Every row comes from one small tree of marks. The marks that hang from a mark follow it in brackets, in alphabetical order. Every link used is in the known rows. Which tree was each row made from?
Known rows
R[G N[A V]]: [ 18.7   0.5 -17.5   2.9  60.3  20.8 -30.0 -41.1  -9.0   5.1  23.2   5.3
  -4.5   5.7 -25.5 -29.6  -8.3]
N[A[P[V]]]: [ 31.8   1.7   5.3 -21.5  24.8  31.0 -41.9  -5.5 -19.2  13.4  11.8 -11.5
 -12.3  16.9 -15.0  -6.3 -35.7]
V[G L[E] N[A]]: [-43.8  -9.4 -33.1  32.0  19.3  35.9  37.2   0.2  -3.6  27.1  31.4  11.9
  16.0   1.4   2.8 -52.4   2.5]
V[G N[A]]: [-11.2  -2.5 -20.3  28.2  22.5  32.0  13.8 -25.9  -8.4   7.6  46.5  -2.1
  11.8   2.3 -13.1 -43.1  -8.1]
L[E]: [-16.4   5.4 -11.4  15.3  82.2  24.2 -32.3  11.7 -11.2  -3.3  -9.5  10.5
 -14.0   4.6 -17.6  -1.0 -34.6]
K[N[V[G]]]: [  1.8   0.2  14.5  -3.4  43.7  19.3  -9.0 -23.8 -34.7 -12.3  38.1 -12.2
 -11.5  -8.9 -20.8 -34.1   4.4]
A[P[V[G L N]]]: [-18.0   8.9 -25.0  -8.5  -4.7  26.5  17.7 -18.0 -14.2  42.3 -63.8 -21.0
  17.3  11.1  -6.3 -52.9  -6.8]
N[A[P] V[G L[E]]]: [-12.8  -2.0  -1.9 -15.1  40.1  36.5   1.0  -1.4 -10.8  40.4  53.3   1.4
   7.1  13.0 -10.6 -31.6  -5.0]
P[V]: [  7.5   9.3  -4.0  -0.9  51.5  21.6 -52.2   1.2 -30.1  -8.1 -62.3  -3.4
 -15.6  -0.5 -25.0 -13.6 -32.4]
A[P[V]]: [ 20.6  12.6   1.6 -22.8  41.7  22.4 -46.1  -5.6 -20.1  12.2 -45.4 -16.3
 -12.9  15.2 -20.8  -4.8 -39.5]
K[N[A[P] V[G L]]]: [  6.5  -7.8  16.0 -15.6 -18.3  28.8  22.7 -28.8 -17.6  21.9  89.5 -14.7
  -7.1   4.1  -2.7 -41.8   9.1]
K[N[V]]: [ 15.2  -3.9  10.6   2.7  33.8  19.4 -23.5 -12.4 -30.9 -14.9  27.0 -11.7
 -22.4  -9.5 -17.9  -7.9  -6.6]
T[P[V[G L[E] N]]]: [-33.9   6.3 -39.8  -2.3  38.9  25.4  14.6  10.4 -41.5  26.0 -50.0 -14.2
  36.1  -4.2  -1.9 -38.7 -12.6]
A[P[V[G N]]]: [ -0.8   9.5 -17.6 -17.9  30.6  25.9   4.6 -20.2 -20.7  26.3 -36.6 -25.4
  14.8  15.8 -15.4 -37.8 -14.8]
A[P[V[N]]]: [ 11.7   5.9 -21.0 -11.2  21.3  25.9 -14.7  -8.6 -15.2  25.8 -51.4 -27.1
   4.4  14.7 -12.1 -12.4 -25.1]
K[N[A V]]: [ 24.9 -13.9  15.3   3.0  20.3  27.1 -19.4  -9.7 -28.9 -14.5  80.7  -7.1
 -21.9  -8.8 -12.3  -9.6  -3.4]
R[G]: [ -1.5  22.2 -15.0  11.0  59.1  16.6 -20.0 -27.3  -3.1  -6.3 -29.1   0.0
 -17.3  13.8 -21.4 -25.5 -23.9]
T[P[V]]: [ 19.2  16.8  -8.9 -10.8  52.7  18.6 -54.1   0.7 -46.6 -10.8 -38.1 -19.7
   3.0  -1.8 -24.1   4.9 -44.4]

Which tree is each row?
[-22.3 -13.9 -33.5  16.6  14.3  36.7   6.8  26.7 -19.5  28.1 -29.3   6.9
   7.5  -2.4   5.6 -32.8  -2.6]  P[V[L[E] N[A]]]
[-16.3  -8.2 -32.8  43.6 -19.1  32.8  15.5 -11.5   0.8  17.0   6.1   2.7
   1.7  -3.0  -3.0 -31.5 -11.0]  V[L N[A]]
[  0.6  -3.6 -18.1   5.5  26.4  33.6  -2.9 -13.1 -29.0   9.5   3.2  -8.6
  13.4  -0.5 -12.7 -49.2  -3.0]  P[V[G N[A]]]
[  8.5  15.8   4.8 -28.4  49.4  22.9 -29.9 -18.4 -25.4  15.5 -28.9 -14.9
  -2.1  17.5 -24.4 -31.2 -29.8]  A[P[V[G]]]
[ 13.1   2.0  -2.0 -12.5  -9.7  31.3 -23.4  -2.3 -12.5  28.2 -12.8  -5.8
 -11.0  12.3  -7.0 -20.0 -26.4]  N[A[P[V[L]]]]
[-14.7   0.0  -3.5 -24.4  31.5  34.7  -0.7   7.9 -19.1  39.4  11.7   3.0
   3.5  16.4  -2.2 -40.6 -13.5]  N[A[P[V[G L[E]]]]]
[  3.6 -15.7   7.1 -24.9   0.9  30.8   9.6  19.6 -19.6  24.3  35.8  -4.9
 -18.9   9.0  15.4 -20.3  -6.7]  K[N[A[P[V[L[E]]]]]]
[-19.6  -5.4 -25.7  15.5  -9.3  33.8  15.0 -11.3 -24.2  23.8 -22.9  -2.0
  12.4  -5.3  -4.5 -64.1   4.1]  P[V[G L N[A]]]
[ -9.3  15.6  -3.1 -19.3  14.2  23.6  -9.4 -15.5 -18.2  30.1 -58.1 -11.8
  -0.9  12.4 -16.4 -44.7 -20.9]  A[P[V[G L]]]
[-33.9 -10.7 -29.3   9.4  22.6  36.8  22.7  13.2 -24.4  30.6 -14.2   5.8
  18.2  -1.3   3.6 -58.1   6.4]  P[V[G L[E] N[A]]]
[-31.2 -12.8 -36.7  37.4  13.5  35.8  19.4  14.0   0.3  24.1  15.0  11.1
   5.8   0.0   3.7 -25.9  -6.8]  V[L[E] N[A]]
[-23.5   0.9 -20.9  15.9  37.9  18.1 -17.2 -36.9 -16.2  15.3 -34.9   7.6
   6.5 -10.3 -28.9 -49.9  -9.5]  R[N[V[G L]]]
[-54.8   1.2 -38.5  30.1  35.8  27.9  33.2  -1.9  -6.0  25.3 -25.4   6.3
  15.1  -1.1  -4.0 -48.8  -1.8]  V[G L[E] N]
[-10.4  20.5 -13.7  -7.7  25.7  18.6 -22.4 -11.3 -44.7   6.3 -51.8 -13.0
  13.0  -5.5 -17.7 -35.7 -28.9]  T[P[V[G L]]]
[ -0.7  -4.4  -7.0 -18.3  24.2  34.5 -15.8  21.8 -14.4  35.1  -3.0   2.0
  -7.8  15.2   0.3 -14.5 -22.7]  N[A[P[V[L[E]]]]]
